Each row was made from one walk, in order. Every step used is in the known rows, and no mark comes twice. Write each row's walk.
Known rows
defa, gumu, mufug, mafo: [-18  33 -41  25   6   3   9  -3   1  35   2 -13 -24 -62 -24  -7  38 -27
 -12 -22 -46  -6   0 -21   7  35  38  -7   6  -5 -18  -3  -4 -20   1 -13
   7 -11 -24   1 -27  14 -24 -17  14  40 -40  24 -35 -10 -32]
vorik, mafo, topo: [  2 -50  22  17  -4  -3   7 -25 -32 -41 -35  -9  41 -11  11  -4  -3 -12
   8   6 -44   7 -16  39   5 -32  11 -19 -27 -32  26  20  14 -19 -18 -23
  31 -33  -9 -15  -3  31  -8  -1 -32  -8 -85 -13 -19 -12 -27]
tedoz, gumu, vorik, mafo: [ 43  10  26  34  21  -9  16 -40  -9 -22  22 -14  -2  -8  45  17  26 -55
 -23   9 -18   9  -9  21 -28 -19  26  -1  -3  -2  27  -8   3  -7 -42   4
  22   9  12  -7 -14 -14   4  -9  -1   8 -66   1  -9 -19 -52]
tedoz, mafo, mufug: [-18 -31   2   8  24  17  46   8  -4  16   3 -39  13  -7 -25  -6  26 -25
   7  16   7 -35  -6  11   7  25   1 -38  14 -18 -27   0  -7  -2 -30   5
   6 -16 -28   9 -31  49 -22 -53 -15  39 -38   8  -5 -10 -44]
mafo, dorot: [ 10 -15  -7  -7  11 -19 -19  32   1  -5 -20 -23 -22 -16   2  24  -7 -39
  -1 -39 -11 -12  19  -6 -24 -17  18  -9   1  -3  42  -6  14 -15  -1   4
   7   3  -9  19  21  37  -4  -4 -31 -18 -34 -18 -20   3   0]
vorik, mafo, tedoz: [  3 -37  22   5  10   6  -8 -45  -9  25 -40 -19   6 -21  20   5 -20  15
  -5  19 -11  19 -14  11  -6 -29   9 -26 -16 -30  37  -4   3  -9 -10 -13
  26  -1 -23  -4  11  28  -6   6 -32  -3 -47  -4 -22 -19   6]
topo, mafo, dorot, gumu, tedoz: [ 30  -7 -11   2  20   8  19 -21 -25  39 -38 -40  -1  -6 -22  26   3 -29
 -27  -2  -7 -15 -11   5  -4 -66  53 -16   6  14   8 -18 -24  -7 -14   0
  -2  23 -24  26  10  -8  14  -3 -55  -1 -16  10 -43  -7  35]
dorot, gumu: [ -3   3   4  36  17  17  -3   5 -30  -8  20 -20   6 -36   4   9  14 -21
 -25  -1  -8 -29 -26   5 -25 -18  13  -3  17 -26   1 -31 -18 -28 -14   0
  19  -3 -33  18   6  -3   4 -18  -2  29 -58  -3 -38  -4 -21]
roso, gumu: [ -2   5  20  30  27  10   6   3  -4 -18  25 -23 -13 -57  15  19  23 -34
  -3 -34   8 -18 -17  -6 -15  25   4  -5  11   2   9  16  17 -26 -11  -9
  -2   6   8   9 -14 -10   0 -23 -12   2 -50  20 -16 -25 -28]
vorik, mafo, tedoz, gumu, dorot: [ 22  -8  25  22  13  13   8 -69 -13  24 -26 -25  -7   3  22  10   0  -3
 -21  28   3  26  -5 -12 -28 -44  20 -18   0 -20  29  -3   0   2 -24  -7
  20  11  -4   1   0   1  16  -1 -28  -9 -50  -3 -20 -31   6]
dorot, gumu, vorik, mafo, roso: [ 32  20  14  40  21  17  -1 -45 -27  -8   9 -14  10 -14  22  13  20 -27
 -31  36 -19   7  -8   7 -20 -48  28   6  -4 -22  23 -36 -19  -7 -33   5
  34   6 -28   4   6 -17  11   3   9  30 -56 -30 -37  -9 -21]
defa, mafo, vorik: [ 38  -8 -20  -5  18 -20 -17   5  15  20 -21 -20  15 -21   6  16 -16 -40
   0 -23 -32  -1  -5  34  -3   0  14  15 -23  -5   8   1  41 -33  -1  -3
  21  -3 -14  -3 -17  52  -1  17 -48   5 -59  -9 -14  13 -25]
tedoz, mafo, dorot, gumu, vorik: [ 30  -2  -6  22  18 -15  21  -3 -12   2 -14 -35  -6  22   3  26  19 -63
 -37  20  -3 -19  32  -6 -27 -59  28 -24  14  -5  17 -15 -16  -2 -40  24
   3   9  -2  34  -5  18   8 -23 -25  28 -10 -18  -6  -9 -10]
dorot, gumu, mufug, mafo, roso: [ -5  35 -20  40  22  30  42  -8  -4   8  21 -12  -6 -21 -15 -21  41   8
 -36  27 -35 -17   1 -26  -9   7  24 -15  20 -18 -10 -36 -23  -2 -18 -16
  16  -6 -35  28 -32  15  -2 -33   5  30 -50  27 -38 -16 -21]
topo, mafo, dorot: [ 25 -33  -4 -17   8 -14   3  -2  -6  14 -38 -35   1 -11 -22  22  -6 -44
  -7 -29 -18 -10 -11  25   5 -50  51 -10  -4  14  37  -7  -9 -21 -11   8
  -1  22 -18  19  19  24  -8  -7 -62 -14 -29  23 -24  12  15]
roso, gumu, mufug: [-15  25  -1  33  36   7  38  10  15 -21  32 -26 -29 -43  12   5  42 -26
  -3 -17  -8 -19  -7 -24  -3  52  -1 -22  19  11   8  16  22  -5  -9 -18
  -5   5  -4  -4 -35  10 -15 -18  16   3 -64  38 -16 -30 -38]
gumu, tedoz: [  1 -14   2   4  30   6  20  19 -11  12 -22  -6  -7 -60   9   6 -12  -2
 -21 -11  -8   4  -5  -6 -13  22 -15 -42 -24 -18 -11  -2  20   5  -7 -34
   5 -24 -25  -3   2   0  -8  -2  -1  12 -40 -12 -23 -28  10]
tedoz, mafo, dorot: [  8 -34  -5   2  13 -18  19  14   2   3 -29 -37  -8   8 -13  16  -2 -42
 -17   2  -3 -19  28   2 -19 -33  11 -37   6 -11  23   4   5 -12 -24  17
  -2  -1  -2  32  -4  43  -2 -27 -39  16 -13   3  10  -9  -3]
topo, mafo: [ 15 -43  11  -6   7  -2  13  -6 -11   1 -19 -24  19 -38 -19   8  -7 -30
  -8 -21 -23 -11 -42  42  14 -26  37 -13 -14   1  18 -11 -11 -30 -17  -2
   6   9 -26   4  10  16 -18 -16 -46   6 -54  40 -16  10 -10]
defa, mafo, tedoz: [ 20 -25 -11  -5  25  12  -7 -27   1  40 -25 -23  15 -38   8  -3 -30   7
  -2   0 -26  23  -2  -2  -6  -2  -7  -4 -19 -25   7  -7  26 -36   0 -37
  23   0 -11  -4   1  42   0  18 -51   4 -49   4 -22 -10  15]
mafo, defa, gumu, mufug: [-37  45 -40  27   0   5 -17  26  21 -12  -3 -29 -33 -48 -33   0  33 -28
  14 -46 -11 -37 -12  14   1  24  27  20   5   3   9   2  38  -7  20  23
  24  11 -39 -10 -11  28 -15   0  30  32 -24 -10 -28  19 -48]
defa, mafo, dorot, gumu, tedoz: [ 40  12 -29   8  28   9  -3 -25 -15  47 -33 -35   9  -5  -6  11 -11 -14
 -18   4 -14   4  14 -10 -19 -36  14   3   0  -9  -1 -13  18 -35  -1 -21
  17   2 -16   8 -12  17  16  31 -47   7 -42 -20 -36 -13  25]
mufug, mafo: [ 28 -23   0   7  -1  -7   5  10  -1  -2   4   7  15 -42  -4  -5   4 -22
 -26 -27 -40   9  -1  22   0  10  34  -2 -19 -18  -7 -14  -2 -31 -20   1
   7 -23  -3  20 -21  22 -25 -47 -40   7 -48  25  -8  -1 -37]
gumu, vorik, mafo, tedoz: [ 40 -15  16   6  16 -19  -8 -36  -5  -2 -15  -4   1 -19  49  24  -7 -38
 -19  13 -29  42   7  12  -9 -30  22 -11 -34 -15  42 -12   8   7 -34  -2
  26   7  -9 -21  13  11 -14  11  -5   0 -50 -36 -20  -7 -19]
gumu, mufug: [-24   1 -16   7  23 -10  35  35  17 -25  11 -13 -17 -33   5 -13  18 -15
  -6  -9 -32 -14  -6  -8  -1  47  -6 -38   1 -12  16 -13  21  -1  -8 -19
   8 -15 -35 -13 -16  53 -37 -10  25  13 -76  27 -11  -6 -39]

Write each row's walk
[ 51  15  13  26  20 -19   9 -36  -7 -12   7 -21 -14   9  39  26  24 -61
 -19   6 -13   9  10  12 -34 -35  35   1   5   8  38  -5   3   0 -38  12
  19  17  18   4  -7  -7  10  -3  -9  -6 -52 -10 -11 -15 -37]  tedoz, gumu, vorik, mafo, dorot
[  2  38 -27  26  -4  -8 -45  17   9 -24   1 -17 -22 -55 -10  23  23 -65
   5 -57 -10 -17  -4  28  -7  -3  39  44 -12   5  15   1  35 -14   4  34
  28  17 -22 -13   7   0  -6   1  22  31 -10 -47 -27  28 -50]  mafo, defa, gumu, vorik
[ 11  13 -35   1  11 -22  32  24  25   4   0  -9 -26  -3  -8  -8  25 -24
 -19 -15 -48  -2  27 -21   2  23  33 -25   2   4  13 -10   8   3 -12  -2
  -3 -10 -13  13 -34  57 -32 -31 -13  -4 -49  32 -13  -5 -28]  gumu, mufug, mafo, dorot
[ -8  41 -28  28  -8   5 -44  14   3 -17  -9 -26 -24 -43 -34  18  19 -55
   0 -59   9 -17  -5   9 -17  -9  39  41  -6  -4  10   3  39 -19  13  38
  22  12 -26 -10   6  -1   3   0  15  22 -16 -45 -27  24 -30]  mafo, defa, gumu, dorot
[-13 -19  18  28  30  29  43 -19   1   5  -8 -38  -6 -28 -18  -6  14 -10
 -15  27   9 -19  11 -14 -11   0  -9 -37   6 -14   5  13   2  -8 -26 -14
   1   2   0  36 -20  10  13 -42 -27  27  -8  26   7 -37   4]  tedoz, mafo, roso, gumu
[ 13 -13  -6   5  29 -14  42  14   3  26 -42 -20  -7 -23   5  23  -6 -24
 -32  10  -2 -13  16   1 -11   0  -5 -55 -18  -3 -19  12  17  27 -24 -10
  -6 -14 -15  23 -20  16   9 -19 -23  23  -6 -17  -7 -29  10]  gumu, tedoz, mafo, vorik
[  3  15  14  27  40  21  25  -1  -8   8   5 -19 -19 -64  14  22  16 -15
 -16 -21  13  -6  -5 -23 -12  32  -7 -26   2   4 -15  23  23  -2  -9 -33
 -10   1   6   5 -21 -31  10 -12  -4   4 -30   5 -26 -47   4]  roso, gumu, tedoz
[  7 -43   7  -9  16  10  12 -21  -9  31 -32 -30   8 -41  -9  14 -13  -9
 -10  -9 -18   1 -28  12  12 -32  30 -23 -12  -4  19 -12 -19 -11 -13 -18
   5  23 -21  18  20  18  -5 -17 -60  -5 -26  30 -29  -7  25]  topo, mafo, tedoz
[ 22  23 -17  17   3 -19 -40 -36 -20  29 -26 -18 -22 -39  10  37  18 -71
  -7 -17 -28  19  12   1 -10 -35  46  15  -9   1  23   2   1 -19 -10  12
  21   9 -10 -15  13 -12  -4  26   9  26 -32 -47 -41  -2 -16]  defa, gumu, vorik, mafo, dorot
[ 14  31 -19  27  18  -2  50  -1  17   4  23 -21 -31   4   2  -8  46 -27
 -23  -4 -30 -19  21 -21 -23  22  34 -18  25  12   4  -7  -2   5 -22  -6
   1   7   9  29 -45  25  -4 -43 -15  -5 -48  50 -10 -24 -37]  tedoz, gumu, mufug, mafo, dorot
[ 10 -19  -7   2  29  -3  39   8  -7  30 -48 -27 -12 -12  -3  14 -10 -18
 -30  13   4  -2  29 -17 -17 -16  -9 -59  -8  -8  -8   7  13  14 -21 -15
  -8 -13 -12  22 -10  15   6 -12 -25  16   0 -13  -6 -31  33]  gumu, tedoz, mafo, dorot
[ 17 -37 -10   8  11   2   6  -7 -21 -25 -26 -12  52 -27  -2 -14 -13 -20
  12 -13 -56  10  -6  25   5  -3  -7  -1 -31 -27  -4  15  34 -49  -7 -51
  29 -35   2 -16 -13  47  -3  12 -53   1 -84  -7 -18   0 -15]  defa, mafo, topo
[-11  17 -28  20  18   2   8  -6 -15  63 -42 -28 -22 -59 -16  31  15 -36
 -20  -7  -6 -17  10 -17  -9   4  16 -29  -3  -2 -35  19   1   3  -4 -12
   0  -7 -21  16 -12 -13  14  -3  -5  52   9 -29 -35 -30  15]  defa, gumu, tedoz, mafo, vorik
[  4  -6  28  24  28  34  21 -59 -10  23 -32 -24  -3 -33   2  -4  -2  29
  -7  35   2  15  -8  -2  -4 -10   2 -23 -11 -17  20  14  16   0 -10 -26
  17   0 -16   2 -15 -15  18   5 -15   0 -36   3 -22 -48  20]  vorik, mafo, roso, gumu, tedoz
[ 13  42 -27  35  15  -1  30   9   2   7  23 -12 -11  -6   0   5  47 -25
 -37   8 -36 -29   1  -9 -10   4  40  -8  21  -1 -13 -27 -19   4 -20   9
   9  -1 -31  31 -37  24  -3 -34  -3  24 -52  16 -36  -6 -41]  dorot, gumu, mufug, mafo, vorik
[-11 -57  10  19   7  -4  43  13 -23 -49 -27 -20  36 -12  -8  -6   9 -34
  -7   8 -31 -21  10  18  -4 -18 -10 -46 -13 -27  -1  20   2 -14 -33 -24
   9 -36   7  19 -16  42  -2 -42 -36  21 -46   1   5 -14 -21]  tedoz, mafo, topo
[ 25  -8  19  10  27  23  25 -36  -3   6  -7 -30   0 -42 -14  12  15 -31
 -10  -3 -14   5 -17   9  11 -19  37  -3 -12  18  21  -2  -8 -10 -23 -17
   4  31  -5  15   2 -18   8 -20 -41  -1 -26  28 -25 -13   9]  topo, mafo, roso, gumu, vorik
[ -1  -5  12  36  37  19  57 -12 -20 -10 -14 -28   2 -36   8  14  26 -19
 -16   4   3  -9  12 -23  -6  12 -12 -47   2   1 -28  44  17   6 -25 -42
 -14 -13  25  18 -37 -24  21 -28 -26  12 -23   4 -14 -55   7]  roso, gumu, tedoz, mafo, topo
[-25  -2 -25  29  15  17  23 -14 -37  34 -47 -25   0 -65 -21  12  15 -24
 -13  -1 -19  -7  10 -22  -4  -3  -1 -39  -9 -17 -41  28  -3  -6  -5 -42
   5 -30  -7   8 -11 -16  13  -9  -5  52  -6 -25 -37 -36  21]  defa, gumu, tedoz, mafo, topo
[  7  40 -15  37  11   6  47   4  25 -19  33 -17 -21  -6  -5 -17  49 -19
 -15 -10 -23 -29  -2   4 -14  31  27  -2  19   7  -1  -9  15   6 -17   8
   9   6   3  20 -54  23  -5 -48  -2   6 -45  50  -5 -17 -62]  tedoz, gumu, mufug, mafo, defa
[ 14  20 -31   5  11 -29  34  32  32  -2   8   0 -20 -16   4   1  31 -31
 -21 -18 -52 -10  14   0   7  41  33 -21  -6  10   1  -7  13  15 -17   3
   0 -10 -20  14 -45  59 -28 -38 -10   2 -52  30 -12   1 -51]  gumu, mufug, mafo, vorik
[ -5 -23  -1  18   2  -4  14  20  13 -31 -16 -32   7  -6 -24  -3   5 -31
  -9 -10   6 -35  -3  44  -8 -18  11 -12  -5 -14  12   3  28 -13 -18  34
  13   1 -16  16 -19  40  -8 -35 -19  33 -11   6  18  10 -40]  tedoz, mafo, defa
[ 31  16   7  25  13  26  15 -24   3   9   8  -2 -10 -40 -16  -5  23 -15
 -29 -14 -14  22  24 -26 -10   9  38   6 -12  -5  -6   0  -1 -16 -22 -10
   3   0  11  35 -30 -12   9 -53 -39  -7 -24  15 -15 -25  -4]  mufug, mafo, roso, gumu, dorot
[ 14   7  -5  20  11  -4   7 -33 -11  17 -26 -33  -9  24   3   9  14 -10
 -12  27 -16  -7   3   1 -13 -53  37 -13  19 -11  42 -15  -1  -8 -12  13
  20   7 -32   3  -9  30  -1  14 -13  -1 -59  -2 -31 -11 -11]  vorik, mafo, dorot, gumu, mufug
[-22  34 -30  23   3  17 -27  14   3   9 -23 -25 -22 -63 -30  13  11 -21
   4 -47   3 -26 -10  15  -7   9  22  18  -9  -3  -9   9  37  -5  22  11
  20   4 -30  -3  -1  -5   6   5  14  32   4 -37 -35   3 -13]  mafo, defa, gumu, tedoz
[  8  20  -5  25   9   4 -30 -46 -17  27 -19 -14 -13 -61   2  19  17 -45
  -5   1 -28  24  -1   1  -6 -16  36  11 -16 -11  16  -4  -2 -15 -10  -5
  31   5 -21 -15  12 -20   0  19  16  35 -32 -39 -41  -6 -12]  defa, gumu, vorik, mafo, roso
[ -9 -18  -3   5  39  23  61   3 -10  38 -22 -29   3 -24 -16  -3  12  -2
 -12  25  13 -13   4 -11   2  32 -13 -60  -2 -16 -44   3   5  23 -24 -22
  -3 -27 -33   3 -30  21  -9 -31  -7  34 -18 -11 -18 -33  -5]  gumu, tedoz, mafo, mufug
[ 58  19 -17  17   4 -17  -5  -3  -9   9   6  -3  -6  -3   7  22  25 -54
 -44 -16 -32   8  35  -4 -17 -40  63  14   2   3   3 -25 -20 -12 -29  22
   6   2   7  37 -14   5  -1 -36 -41   0 -22 -14 -30   4 -22]  mufug, mafo, dorot, gumu, vorik
[ -6  10 -22  12  18   8  46  12  25   1   5  -2 -17 -31 -17 -32  24  12
 -19   8 -49   5  17 -19   7  47  14 -30  -8 -10   2 -18   6   7 -13 -25
   9 -15 -26  16 -37  49 -28 -37  -1   9 -51  43 -12 -12 -24]  gumu, mufug, mafo, roso
